Known rows, with every step that occurs
bosonen/sala/koluz/fuseb/fome: [-0.17 -0.04 -0.23 -0.57 -2.57 -2.81 -1.35  0.03  0.52 -1.15  0.16  1.55
  0.73  0.59  0.58 -0.60  0.00 -1.11 -1.06 -0.18  0.12 -0.95  4.08  1.08]
ferek/koluz/fuseb/suzak/sala/bosonen: [ 0.36  1.24 -0.52 -0.24  1.77 -0.66 -0.80  0.02  0.17 -1.26  0.10  4.78
  2.37  0.37  0.68 -0.52  1.24  3.07  1.45 -0.14  0.04 -1.27  2.57  2.07]
bosonen/sala/koluz: [-0.04  0.27  0.10  0.62 -0.14 -0.86 -0.11 -0.14  0.02 -0.87  0.27  0.71
  1.56 -0.58  0.52 -0.73  0.05  1.60 -1.59 -0.10  0.16 -0.52  4.21  0.70]
bosonen/sala/suzak/ferek: [ 0.17 -0.94 -0.13  0.46 -2.82 -0.11 -0.29  0.76  0.00 -0.49  0.37  2.28
  1.50  0.21 -0.60 -0.54 -3.06  1.50  0.81 -3.38  1.18 -1.31 -0.68  0.20]
ferek/koluz/fuseb/suzak/veman: [ 0.28 -0.40 -0.24 -0.85 -0.22 -0.46 -0.69 -0.48  0.20 -0.40 -0.11  5.55
 -0.07  0.39  0.07 -0.12  0.63 -5.10  1.41 -1.45 -0.49 -1.55  1.70  0.44]
fuseb/koluz: [ 0.18 -0.10  0.74  1.42  0.71 -0.56  0.09 -0.01 -0.18  0.06  0.06  1.15
  0.10 -0.42 -0.27 -0.05  0.06 -0.86 -1.19 -1.31  0.04 -0.28 -0.83  0.20]
koluz/fuseb/suzak/ferek: [ 0.14 -0.53  0.15 -0.55 -2.85  0.14 -0.39  1.00  0.26  0.27  0.19  4.26
 -0.59  0.64 -0.27 -0.07 -3.48 -0.83  0.70 -1.37  1.01 -1.55  0.99  0.09]
ferek/koluz/fuseb/fome: [-0.25 -0.21 -0.36 -1.37 -2.12 -3.03 -1.68 -0.05  0.55 -0.62 -0.11  1.74
 -0.44  1.06  0.55 -0.25  0.51 -1.93  1.24 -0.10 -0.71 -0.60  1.50  0.68]
ferek/koluz/fuseb/fome/veman: [-0.43 -0.39 -0.64 -0.87 -1.18 -1.10 -1.78  1.27  0.10 -0.39  0.24  1.50
 -0.28  0.78  0.50 -0.09  0.25 -4.03  0.70 -1.06 -0.04 -0.66  1.20 -0.93]
ferek/koluz/fuseb/suzak/sala: [-0.05  0.26 -0.31 -0.94  2.23 -0.43 -0.74 -0.02  0.30 -2.24  0.33  5.14
  0.79 -0.08  0.11 -0.35  1.35 -1.37  2.35 -1.50 -0.86 -1.52  2.02  0.70]
koluz/fuseb/suzak: [-0.28 -0.20  0.13 -0.89 -0.46  0.18 -0.06  0.14  0.32  0.05  0.03  4.62
 -0.10  0.31 -0.12 -0.16 -0.07 -1.48  0.43 -0.80 -0.07 -0.52  1.45  0.14]
koluz/fuseb/fome/veman: [-0.33 -0.42 -0.58 -0.54 -1.47 -0.46 -1.44  1.40  0.09 -0.42  0.30  1.08
 -0.09  0.74  0.27 -0.01 -0.19 -4.15 -0.28 -1.06  0.59 -0.63  1.21 -0.91]
bosonen/sala/suzak/fuseb: [ 0.33 -0.53 -0.15  0.45 -1.34 -0.16 -0.29  0.12 -0.04 -0.86  0.17  3.20
  2.33 -0.54 -0.34 -0.52  0.23 -2.20  1.35 -3.44  0.12 -1.18  0.08  0.32]
ferek/koluz: [-0.11  0.09 -0.08 -0.59  0.68 -1.25 -0.68 -0.23 -0.03 -0.01 -0.12  0.91
 -0.29  0.09  0.38 -0.15  1.00  0.34  1.89 -0.01 -1.16  0.06  0.08  0.01]
ferek/koluz/fuseb: [-0.49  0.36  0.11 -3.00 -0.14 -0.69  0.08 -0.17  0.43 -0.08 -0.14  1.27
 -0.36  0.61 -0.10 -0.42  0.69 -0.70  1.76  1.11 -1.01 -0.58  2.01  0.30]
fome/fuseb/suzak/veman: [ 0.52 -0.55 -0.22 -0.91 -0.09  0.78 -0.93 -0.29  0.10 -0.50  0.12  4.85
  0.47 -0.35  0.29  0.24  0.14 -5.81 -0.16 -1.26  0.12 -1.46  0.42  0.35]
veman/fome/fuseb/koluz: [ 0.23 -0.46  0.72 -1.10 -0.29 -2.40 -0.54 -0.59  0.47 -0.16  0.09  1.33
  0.76 -0.70 -0.23  0.05 -0.06 -3.52 -1.80 -0.01 -0.05 -0.74 -1.13  1.11]
sala/koluz/fuseb: [-0.29  0.09  0.34 -1.78 -0.66 -0.42  0.42  0.08  0.52  0.48 -0.37  0.95
  0.50  0.02  0.22 -0.57 -0.34 -0.75 -1.21  0.90  0.12 -0.73  5.23  1.63]
sala/suzak/veman: [ 0.42 -1.28 -0.31  0.74 -0.42 -0.11 -0.34 -0.48  0.02  0.05 -0.32  2.95
  1.59 -0.06 -0.15 -0.15  0.26 -4.01  0.38 -3.60  0.27 -1.02  0.02  1.41]
veman/fome/fuseb: [ 0.02 -0.44 -0.04 -3.19 -1.32 -2.35 -0.72 -0.69  0.86 -0.15  0.14  0.23
  0.85 -0.30  0.03  0.16 -0.04 -3.33 -0.76  1.58 -0.07 -0.60 -0.31  1.20]
fuseb/fome: [ 0.16 -0.43 -0.42  1.06 -1.93 -2.45 -1.73  0.08  0.18 -0.62 -0.02  0.66
 -0.17  0.55  0.60  0.09 -0.02 -1.33 -0.16 -0.96  0.05 -0.12 -0.18  0.40]
bosonen/sala: [-0.12  0.60 -0.14 -0.35 -0.10  0.08  0.18 -0.14 -0.06 -1.83  0.83  0.31
  0.99  0.00 -0.34 -0.54  0.47  1.59  0.22  0.18 -0.04 -0.42  0.05 -1.29]
suzak/ferek/koluz: [ 0.07 -0.22 -0.11 -0.46 -1.32 -1.24 -0.95  0.36 -0.01  0.18  0.03  1.32
 -0.69  0.38  0.18 -0.14 -1.78  0.65  2.12 -0.66 -0.28 -0.89 -0.04  0.01]
bosonen/sala/koluz/fuseb/suzak/veman: [ 0.30 -0.24 -0.16 -0.26 -0.54 -0.23 -0.36 -0.41  0.22 -0.93  0.16  5.47
  1.02  0.03  0.19 -0.48  0.21 -4.34 -0.39 -1.47  0.22 -1.84  3.83  0.68]

Rows
[-0.24 -0.76 -0.22  0.28 -0.40 -0.20  0.04 -0.09  0.01 -0.98  0.22  2.17
  2.51 -0.19 -0.55 -0.79  0.46  1.41  0.56 -3.24  0.13 -0.28 -0.58  0.38]  bosonen/sala/suzak
[ 0.19 -1.14 -0.79  1.52 -1.90 -0.79 -2.06  1.48 -0.18 -0.13  0.14  2.59
  1.05 -0.01  0.42  0.09 -0.25 -5.63  0.30 -4.01  0.69 -0.87 -0.07 -0.38]  sala/suzak/fuseb/fome/veman
[ 0.33 -0.64 -0.20 -3.00 -1.33 -2.30 -0.89 -1.01  0.82 -0.39  0.16  1.13
  0.94 -0.24  0.05  0.26  0.00 -5.89 -0.68  0.99 -0.03 -1.30  0.02  1.39]  suzak/veman/fome/fuseb
[ 0.24  0.06 -0.37 -1.00  2.32  0.79 -0.99  0.22  0.10 -2.36  0.58  4.44
  1.29 -0.84  0.30  0.07  0.96 -2.08  0.77 -1.35 -0.18 -1.43  0.65  0.63]  fome/fuseb/suzak/sala
[ 0.43 -1.08 -0.11  0.00 -2.03 -4.75 -0.93 -1.45  1.04  0.16 -0.31  4.33
  0.94  0.36  0.25 -0.21 -0.15 -5.89 -0.64 -1.03  0.09 -1.59  3.16  2.47]  sala/koluz/fuseb/suzak/veman/fome
[-0.31 -0.54  0.11 -2.57 -1.88 -0.84 -0.18  0.40  0.47  0.37 -0.22  2.55
  0.21  0.71 -0.33 -0.51 -1.46 -0.39  2.17 -1.14 -0.24 -1.26  1.59  1.00]  sala/suzak/ferek/koluz/fuseb
[ 0.52 -0.61  0.60 -0.99 -0.39 -2.36 -0.64 -0.87  0.47 -0.31  0.14  2.02
  0.81 -0.63 -0.16  0.08  0.01 -5.59 -1.83 -0.49  0.00 -1.39 -0.84  1.26]  suzak/veman/fome/fuseb/koluz
[ 0.11 -0.73 -0.13 -1.44 -0.98 -1.97 -1.16 -0.46  0.67 -0.07  0.14  4.32
  0.62 -0.35  0.19  0.22 -0.05 -3.36 -0.39 -0.39 -0.06 -0.51 -0.38  0.87]  veman/fome/fuseb/suzak
[ 0.28 -0.22 -0.40 -1.10  1.47 -1.48 -1.21 -0.32  0.58 -2.30  0.54  4.45
  1.51 -0.67  0.19  0.09  0.90 -3.02  0.69 -1.18 -0.29 -1.53  0.46  1.31]  veman/fome/fuseb/suzak/sala
[ 0.32 -0.88 -0.36  0.47 -0.49 -0.12 -0.29 -0.56 -0.07 -1.05  0.19  3.21
  2.20 -0.02 -0.44 -0.54  0.55 -2.96  0.47 -3.49  0.28 -1.31  0.00  0.65]  bosonen/sala/suzak/veman
[ 0.61  0.02  0.78  1.60 -0.07 -0.50 -0.23  0.09 -0.16  0.05 -0.02  2.33
  0.38 -0.71 -0.21 -0.04 -0.11 -3.52 -0.49 -1.92  0.03 -1.11 -0.42  0.14]  suzak/fuseb/koluz
[ 0.18 -0.79 -0.17 -1.38 -2.12 -2.99 -1.74 -0.05  0.48  0.09  0.11  4.06
 -0.19  0.25  0.34  0.03 -1.87 -1.61  1.93 -0.84 -0.41 -1.24 -0.33  0.63]  veman/fome/fuseb/suzak/ferek/koluz
[-0.26  0.09  0.13 -2.83 -1.71 -0.68 -0.18  0.39  0.43  0.10  0.01  1.59
 -0.63  0.82 -0.24 -0.38 -1.46 -0.47  1.97  0.59 -0.30 -1.32  1.89  0.27]  suzak/ferek/koluz/fuseb
[-0.15 -0.20 -0.30 -0.97 -2.48 -2.21 -1.31  0.12  0.54 -0.60 -0.01  1.12
 -0.29  0.96  0.35 -0.12 -0.08 -2.16  0.00 -0.08  0.05 -0.64  1.45  0.68]  koluz/fuseb/fome
[ 0.37 -0.92  0.44 -0.87 -0.57 -2.45 -0.59 -0.89  0.45 -0.93  0.32  3.16
  2.24 -0.72 -0.52 -0.36  0.30 -4.72 -1.49 -2.06  0.12 -1.48 -1.13  1.37]  bosonen/sala/suzak/veman/fome/fuseb/koluz
[ 0.30 -0.94 -0.20 -0.84 -1.69 -4.95 -1.16 -1.57  1.02 -0.15 -0.14  4.52
  0.34  0.79  0.01 -0.10  0.46 -5.91  1.22 -0.90 -0.63 -1.44  1.13  1.61]  ferek/koluz/fuseb/suzak/veman/fome
[ 0.31 -0.21 -0.11  1.69  1.82 -0.88 -0.88  0.09  0.04 -1.14 -0.07  3.92
  1.59 -0.99  0.93 -0.40  0.48 -0.39 -0.81 -2.07  0.10 -1.06  4.69  2.12]  fuseb/suzak/sala/koluz
[-0.08 -0.61 -0.69  1.08 -1.12 -0.61 -1.84  1.34 -0.19 -0.38  0.32  0.71
 -0.07  0.34  0.51  0.21 -0.20 -3.57 -0.43 -1.79  0.57 -0.30 -0.06 -1.09]  fuseb/fome/veman
[ 0.10 -0.46 -0.12 -1.34 -1.29 -0.62 -1.47  0.54  0.07  0.03  0.19  4.04
 -0.45  0.03  0.39  0.06 -1.77 -0.78  1.90 -0.96 -0.32 -1.08 -0.18 -0.01]  fome/fuseb/suzak/ferek/koluz
[ 0.34 -0.48 -0.09  0.04  1.02 -2.51 -1.29 -0.36  0.62 -1.23  0.04  4.02
  2.07 -1.10  0.95 -0.29  0.42 -2.33 -1.19 -1.18  0.00 -1.40  4.48  2.85]  veman/fome/fuseb/suzak/sala/koluz
[ 0.57 -1.12 -0.28  0.79 -1.67 -4.47 -1.12 -1.49  0.74 -0.10 -0.07  3.83
  0.55  0.40  0.01  0.13  0.03 -5.53  0.10 -1.47 -0.01 -1.16  0.05  1.47]  fuseb/suzak/veman/fome
[ 0.13  0.00  0.74 -1.05  0.74  0.41 -0.19  0.08  0.00 -0.19  0.23  1.21
  0.43 -0.92 -0.16  0.05 -0.02 -2.40 -1.73 -0.20  0.02 -0.63 -0.87  0.34]  fome/fuseb/koluz
[-0.33 -0.12 -0.03 -1.31 -0.02 -0.60 -0.48 -0.03  0.27  0.02 -0.06  5.11
 -0.29  0.34  0.09 -0.25  0.50 -1.25  1.71 -0.75 -0.77 -0.45  1.50  0.15]  ferek/koluz/fuseb/suzak
[-0.19  0.30  0.12 -1.74  0.74 -0.41  0.20  0.06  0.56 -0.97 -0.12  1.62
  1.11 -0.18  0.31 -0.61  0.30 -0.98 -0.54  0.28  0.04 -1.44  5.74  2.02]  suzak/sala/koluz/fuseb
[ 0.03 -0.28 -0.08 -1.39  0.12  0.94 -0.83  0.30  0.08 -0.17  0.17  4.26
  0.38 -0.60  0.26  0.23  0.02 -2.18 -0.31 -0.55 -0.05 -0.36 -0.20  0.08]  fome/fuseb/suzak
[-0.19 -0.33  0.22 -0.31 -0.45 -0.44 -0.25  0.17  0.33  0.44 -0.26  4.85
  0.36 -0.03  0.41 -0.43 -0.25 -1.30 -0.66 -0.96  0.13 -0.62  4.11  1.24]  sala/koluz/fuseb/suzak
[-0.22 -0.99 -0.39 -0.98 -3.48 -3.18 -1.94  0.37  0.49 -0.28 -0.20  2.97
  0.18  1.15  0.28 -0.36 -1.17 -1.57  1.57 -2.29 -0.09 -1.14  1.02  1.34]  sala/suzak/ferek/koluz/fuseb/fome
